Known rows, with every step that occurs:
x -> p -> v: 2, -4, -12, -15, 5, -9, 1, 18, -5, 0, -5, -10, 7, 20, 2, 4, -1, 6, 13, 3, -14, 2, 11, -4, 2, 18, 10, -8, -1, 6, 4, 3, 4, 0, 2, 4, -2, 6, -5, -7, -30, -18, 5, -12, -16, -3, -3, -3, -3
p -> v -> w -> n -> t: 5, -9, 3, -26, 9, -18, 3, 8, -16, -14, -2, -2, -2, 13, 14, -17, 6, 3, 9, 21, 8, 10, 6, -5, 15, 13, 13, 14, 13, -19, 0, 9, -18, -25, -8, -7, -19, 6, 10, 4, -7, -10, 11, -14, -21, 5, -10, 25, 13
b -> n -> t: 16, 2, 7, -4, 5, 9, -2, -8, -8, -8, -2, -2, -8, 4, 12, 2, 8, 2, 2, 6, 13, 2, 1, 9, -4, 11, 6, 14, 4, -8, 6, 9, -5, 3, 1, -3, -7, 2, -6, 4, 10, 1, 4, 1, -4, 3, -2, 25, 6
p -> v -> b -> n: -7, -11, 3, -9, -1, -19, 5, 2, -3, -5, -6, -4, 3, 15, 9, -3, 0, 2, 13, 11, 25, 8, 0, -2, 12, 5, -4, -4, 4, 0, 11, 13, -11, 6, -10, -16, -4, 25, 17, 3, -11, 4, 23, -15, -13, 16, -10, 14, -14
x -> p -> v -> w -> n -> t: 9, -7, -8, -30, 9, -18, -2, 20, -12, -10, -4, -8, 1, 23, 17, -13, 3, 8, 15, 20, -4, 8, 15, -2, 8, 22, 19, 17, 12, -11, -5, 14, -16, -21, -6, -2, -12, 10, 1, -4, -17, -25, 6, -13, -31, 0, -11, 31, 14
v -> b: -4, -12, 3, 7, -4, -7, 9, -1, 6, 5, 3, 1, 10, -1, 0, -7, 1, 1, 9, 3, 21, 6, 2, 0, 6, -4, -4, 1, 1, 4, -1, 2, -5, -1, -7, -11, 5, 15, 9, 0, 8, -1, 1, 2, -2, 6, -11, 8, -6
n -> p -> v: 9, -5, 0, -6, 0, -9, 8, 2, -2, -6, -10, 2, 6, 16, 1, 0, 3, 6, 1, 11, -4, 7, 4, -4, 5, 24, 4, -1, 3, 0, 3, 9, 2, -9, 11, -3, -5, 8, -2, -8, -28, 2, 7, -11, -7, -1, -6, -4, -5
n -> p: 11, 2, 3, 2, -5, 5, 8, -5, 2, 0, -5, 5, 1, 3, 2, 0, 5, 5, -5, 7, 0, 1, 3, 2, -5, 18, 3, 7, 7, -2, -6, 9, 1, -4, 11, -2, 2, 5, -4, -4, -6, 1, -1, 0, 0, -7, -7, 1, -2
b -> n -> t -> x -> p -> v: 12, 0, -4, -24, 4, -12, 1, 4, -16, -2, -14, -18, -2, 34, 19, -3, -7, 10, 16, 12, 8, 5, 19, 14, 1, 17, 12, 1, -4, -9, 8, 15, 3, 5, 5, 7, -19, 6, -20, 6, -20, -19, 7, -15, -23, 2, -7, 9, 5
w -> n -> t: 20, 2, 1, 0, 12, 2, -4, 2, -11, -7, -5, 5, -4, -3, 9, -3, 4, 1, 1, 10, 7, -2, 2, 4, 0, 3, 9, 11, 7, -10, -5, 2, -8, -9, -1, 2, -15, -4, -4, 6, 19, 0, 0, 1, -10, -2, -13, 25, 18
b -> n -> p -> v -> w: -3, 2, 7, -27, -5, -12, 6, -3, -6, -6, -4, -1, -7, 26, 18, -14, 9, 7, 2, 25, 4, 10, 5, 0, 9, 29, 6, 17, 17, -11, 4, 27, -14, -9, 1, -12, -5, 21, 13, -6, -29, 0, 20, -18, -14, 5, -5, 21, -8
w -> n -> t -> v -> b: 14, -9, 1, 6, 4, -8, 6, 0, 0, -3, -2, -9, 11, -2, 12, -13, -3, 3, 20, 13, 30, -3, 2, 13, 5, -3, 2, 5, -2, -11, -20, -7, -16, -9, -8, -14, -16, 12, 12, 10, 20, -9, 14, 1, -6, 6, -27, 21, 11
b -> n -> t -> x -> p: 15, 6, -1, -12, 3, 3, 1, -1, -11, 4, -6, -16, -6, 23, 20, 0, -7, 7, 13, 9, 11, 1, 15, 20, -6, 7, 9, 10, -6, -7, 0, 11, 2, 9, 6, 8, -9, 1, -25, 8, -2, -20, -1, -3, -16, -5, -7, 15, 8
v -> p: 12, -1, 6, 9, -2, 8, 7, -3, 14, -3, -1, -8, 12, -8, 0, 5, 4, 4, 13, 8, 4, 3, 4, -10, 12, -14, -4, -1, -5, -5, 13, 7, -4, -4, -10, -12, -4, 3, -6, 4, 8, 1, 3, -1, 2, 5, 2, -3, 1
t -> x -> p -> v -> b: -7, -15, -7, -13, -7, -27, 13, 14, -2, 8, -7, -18, 13, 30, 7, -9, -13, 10, 24, 4, 15, 8, 19, 9, 12, 1, 3, -12, -9, 2, -1, 3, 3, -1, -1, 0, -5, 18, -4, 3, -21, -21, 10, -11, -20, 6, -16, -12, -8
t -> v -> b: -5, -7, 1, 2, -10, -9, 8, -5, 11, 3, -1, -10, 13, 0, 0, -10, -5, 1, 22, 5, 22, -2, 2, 7, 7, -7, -6, -5, -9, -3, -15, -7, -6, -1, -5, -17, -3, 16, 18, 2, 0, -3, 17, 1, 3, 11, -17, -1, -6
x -> p: 3, 5, -11, -8, 3, 2, -1, 14, 3, 5, 2, -6, 1, 8, 5, 4, 2, 5, 4, -1, -11, -2, 12, 1, -4, 10, 4, 0, -2, 5, -4, 5, 1, 4, 3, 5, 8, 4, -7, -8, -10, -17, -6, 0, -9, -8, -3, 4, -1
n -> t: 16, -5, 3, 1, 1, 2, 1, -2, -7, -3, -2, 1, 5, 1, 3, -1, 9, 1, 2, -1, 9, 6, 5, 7, -3, 7, 10, 11, 4, -7, 3, -2, 3, -7, 2, 2, -7, -8, -8, 2, 7, -1, -10, 4, 1, 1, 1, 7, 8
w -> v: 0, -13, 3, -3, 6, 1, 6, 0, 9, 3, -6, 2, 3, 8, -3, 0, -1, 9, -10, -6, -14, -1, 1, -3, -4, 0, 7, -7, -6, -2, 11, -4, 15, -3, -5, -3, -1, 6, 0, 3, -7, 2, 12, 9, -9, -2, -3, 5, 1
t -> x: -6, 0, 1, -5, -6, -6, 6, -6, -2, 7, -4, -8, -1, 8, 1, -10, -16, 2, 4, -2, 9, 0, 4, 9, 3, -9, -4, -6, -9, -7, -3, 0, 5, 1, 2, 7, -5, -3, -11, 12, 1, -3, 1, -2, -3, 0, -4, -16, 3
b -> n -> p: 13, 11, 5, -1, -1, 9, 5, -10, -2, -2, -4, 6, -8, 8, 13, 3, 8, 4, -7, 14, 5, 1, -1, 4, -7, 20, 0, 11, 13, -2, -1, 20, -5, 8, 8, -6, 0, 13, 1, -4, -8, 5, 9, -4, -4, -4, -6, 20, -4

Rows:
7, 1, 8, 4, -5, -1, 11, -8, 6, 2, -5, 4, 0, 7, 16, -4, 7, 7, 4, 16, 26, 7, 2, 5, -1, 12, -5, 11, 10, 2, -4, 22, -10, 7, 3, -15, 4, 24, 11, -4, 2, 8, 13, -2, -6, 1, -19, 26, -10
v -> b -> n -> p
5, 0, -4, -24, 4, -11, 2, 7, -10, 2, 1, -12, -8, 18, 22, -20, -10, 10, 11, 18, 8, 4, 19, 14, 6, 5, 13, 21, 6, -19, -17, 12, -10, -16, -3, 6, -11, 5, -13, 7, 5, -29, -3, -4, -21, -7, -16, 27, 22
v -> w -> n -> t -> x -> p
2, -2, 6, -18, 0, -11, 5, -3, -13, -2, 0, -6, -10, 10, 13, -20, -10, 5, 7, 17, 22, 7, 9, 12, 10, -2, 8, 17, 5, -25, -12, 8, -12, -18, -4, 0, -15, 0, -3, 13, 12, -11, 2, -5, -14, 2, -17, 20, 21
v -> w -> n -> t -> x
-7, -1, -10, -32, 6, -20, -3, 24, -7, -3, -4, -9, -4, 22, 16, -12, -2, 7, 14, 20, -10, 1, 10, -6, 14, 17, 12, 5, 13, -3, -8, 14, -19, -13, -9, -2, -7, 18, 12, -7, -22, -24, 13, -16, -25, -4, -14, 22, 7
x -> p -> v -> w -> n
-11, -7, 2, -24, -4, -21, 4, 8, -3, -5, 0, -10, 0, 17, 1, -15, -1, 2, 10, 10, 1, 12, 4, -7, 16, 9, 8, 5, 4, -8, 4, 7, -8, -17, -10, -8, -9, 12, 14, -3, -25, -3, 9, -14, -11, 10, 2, -1, -4
p -> v -> w
26, 0, 6, 0, -3, 10, 10, -11, 12, -10, -5, -21, 20, -5, 0, 1, 4, 5, 27, 9, 14, 1, 8, 4, 10, -8, 2, 5, -11, -16, 1, -6, -1, -11, -4, -17, -18, -1, -13, 9, 11, -2, 6, 3, 5, 10, 0, -1, 10
n -> t -> v -> p
-12, -2, 1, -26, 3, -22, -2, 11, -11, -11, -3, -5, -5, 14, 10, -16, -1, 4, 7, 18, 1, 4, 4, -7, 17, 7, 7, 6, 12, -11, -2, 12, -20, -17, -11, -8, -12, 12, 22, 3, -14, -7, 19, -16, -18, 6, -9, 18, 6
p -> v -> w -> n
-4, -8, -4, -14, 2, -18, 4, 16, -2, 1, -6, -11, 4, 27, 17, 1, 4, 7, 19, 13, 12, 4, 10, 1, 7, 12, 3, -4, 3, 8, 7, 17, -11, 11, -4, -11, -1, 27, 10, -4, -21, -13, 20, -14, -20, 8, -13, 20, -12
x -> p -> v -> b -> n
6, -12, 7, 3, 0, -1, 15, -12, 13, 7, -10, 9, 2, 13, 10, -5, 7, 14, -7, 10, 10, 3, 4, 3, -3, 14, 1, 3, 6, 1, 8, 16, 3, 3, -3, -22, 2, 29, 7, 3, -6, 7, 22, 6, -13, -2, -23, 29, -9
w -> v -> b -> n -> p
0, -12, -3, -33, -7, -21, 8, 7, -12, 2, -3, -24, 4, 36, 11, -17, -7, 10, 19, 13, 8, 14, 23, 10, 9, 16, 19, 13, -4, -14, -1, 10, 2, -19, -2, 7, -12, 6, -15, 1, -29, -28, -3, -13, -21, 3, -6, 0, 8
n -> t -> x -> p -> v -> w
4, 10, 1, -16, -2, -8, 7, -4, 2, -3, -3, -5, -3, 6, 12, -18, -1, 4, 7, 30, 7, -7, 3, 3, 7, 15, 4, 17, 11, -15, -32, 9, -22, -16, 4, -13, -7, 18, 18, -2, -10, -9, 17, -7, -10, -8, -21, 21, 8
t -> v -> w -> n -> p
-9, 3, 2, -15, 4, -8, -2, 5, -5, -4, 3, 1, -9, 2, 12, -16, 2, 1, 1, 17, 5, 0, 0, -3, 10, 0, 4, 14, 12, -11, -13, 11, -21, -13, -12, -4, -5, 10, 15, 2, 4, -5, 11, -2, -11, -2, -12, 27, 10
v -> w -> n
-8, -19, 1, -4, -3, -23, 8, 5, 1, -2, -5, -3, 16, 11, 3, -6, -1, 3, 15, 3, 19, 9, 2, -3, 14, 1, -1, -9, -1, 3, 8, 2, -5, -4, -8, -9, -6, 16, 14, -1, -12, 1, 14, -11, -10, 15, -11, -2, -11
p -> v -> b
-11, -1, -10, -36, 1, -27, 3, 18, -10, 1, -5, -17, -6, 31, 18, -17, -15, 9, 16, 19, -2, 2, 15, 2, 14, 7, 12, 0, 3, -11, -10, 18, -13, -11, -5, 3, -9, 16, 2, 4, -24, -29, 14, -21, -29, -5, -14, 10, 9
t -> x -> p -> v -> w -> n
-4, -17, -9, -11, 0, -21, 7, 16, 1, 3, -4, -8, 15, 21, 8, -3, 1, 10, 22, 4, 4, 7, 14, 0, 8, 10, 4, -9, -1, 10, 1, 6, -3, 0, -5, -8, -1, 20, 6, -8, -24, -16, 7, -13, -16, 6, -13, 5, -7
x -> p -> v -> b
14, -11, -3, -14, 5, -17, 4, 8, -8, -2, -6, -13, 9, 26, 20, 0, 5, 10, 22, 12, 19, 10, 14, 6, 5, 20, 12, 5, 5, 1, 12, 13, -7, 1, -4, -10, -7, 20, 1, -5, -12, -12, 11, -11, -23, 10, -14, 27, -2
x -> p -> v -> b -> n -> t
-5, -6, -9, -17, -1, -16, 4, 16, -7, 4, -6, -18, 6, 31, 6, -3, -15, 9, 15, 4, -5, 3, 18, 7, 8, 4, 7, -14, -10, 0, -3, 6, 7, 1, 3, 11, -7, 5, -12, 2, -29, -22, 7, -16, -19, -2, -6, -16, 0
t -> x -> p -> v
11, 5, 4, -12, 2, -6, 5, -2, -6, -8, -12, 1, -2, 20, 15, 0, 5, 7, 1, 19, -1, 6, 4, -2, 4, 27, 5, 5, 10, -1, 8, 22, -4, 3, 10, -8, -7, 12, 4, -3, -25, 5, 20, -14, -12, 2, -7, 13, -7
b -> n -> p -> v
8, -9, 9, -3, -5, -8, 11, -16, -7, 3, -6, -7, 1, 11, 18, -10, -5, 4, 17, 12, 42, 11, 7, 18, 5, -6, -1, 8, -5, -14, 5, 11, -3, 2, -2, -7, -11, 13, -6, 17, 15, -2, 6, -2, -8, 10, -19, 18, 3
v -> b -> n -> t -> x
10, -10, 5, 2, -5, -7, 10, -9, 5, -2, -1, -11, 18, 0, 2, -9, -1, 1, 22, 5, 31, 4, 6, 14, 3, -2, 0, 6, -8, -8, -13, -12, -4, -10, -3, -16, -9, 10, 4, 4, 8, -5, 4, 3, 1, 12, -14, 5, 0
n -> t -> v -> b
1, 7, 1, -10, 0, -6, 5, 1, -1, -3, 0, 7, -12, 5, 14, -16, 6, 6, -5, 25, 2, 1, 3, -3, 5, 17, 5, 22, 19, -10, -18, 20, -20, -16, 2, -8, -2, 15, 11, -6, -2, -4, 8, -5, -11, -10, -14, 29, 10
v -> w -> n -> p
15, -4, -3, -9, 1, -4, 6, 3, -6, 7, -4, -13, 3, 16, 9, -4, -8, 8, 12, 0, 6, 4, 19, 17, -4, 4, 9, 4, -9, -8, -3, 2, 9, -1, 7, 13, -4, -9, -29, 7, -1, -21, -12, 0, -13, -6, -6, -1, 11
n -> t -> x -> p
-7, -7, -6, -19, -2, -22, 9, 7, -4, 6, -7, -20, 7, 35, 17, -7, -14, 12, 26, 13, 19, 6, 17, 10, 9, 5, -1, -9, -6, 1, 4, 19, -5, 12, -3, -3, -6, 26, 2, 5, -20, -17, 19, -17, -23, 8, -18, 8, -8
t -> x -> p -> v -> b -> n
10, -23, 10, 0, 4, -3, 10, -13, 6, 1, -9, 3, 5, 11, 13, -4, 8, 11, 1, 0, 21, 8, 4, 10, -3, 2, 8, 8, 1, -7, 19, 5, 5, 1, -11, -19, -7, 19, 1, 7, 10, 5, 18, 11, -13, 9, -14, 36, -1
w -> v -> b -> n -> t
7, -12, 3, 1, 4, -23, 11, 8, -2, -2, -10, 6, 7, 11, 12, -6, 4, 8, 9, 20, 15, 6, 2, -5, 13, 18, 4, -2, 12, -3, -4, 17, -15, -12, 0, -14, -8, 24, 15, -2, -7, 0, 20, -13, -18, 1, -29, 19, -2
w -> n -> p -> v -> b
0, -10, 3, -28, 2, -26, 7, 2, -18, -7, -7, -11, -2, 19, 14, -21, -9, 7, 14, 21, 17, 11, 9, 6, 18, 1, 13, 12, 4, -22, -4, 7, -12, -22, -6, -2, -26, 3, 3, 15, -8, -11, 14, -15, -21, 7, -15, 12, 19
p -> v -> w -> n -> t -> x
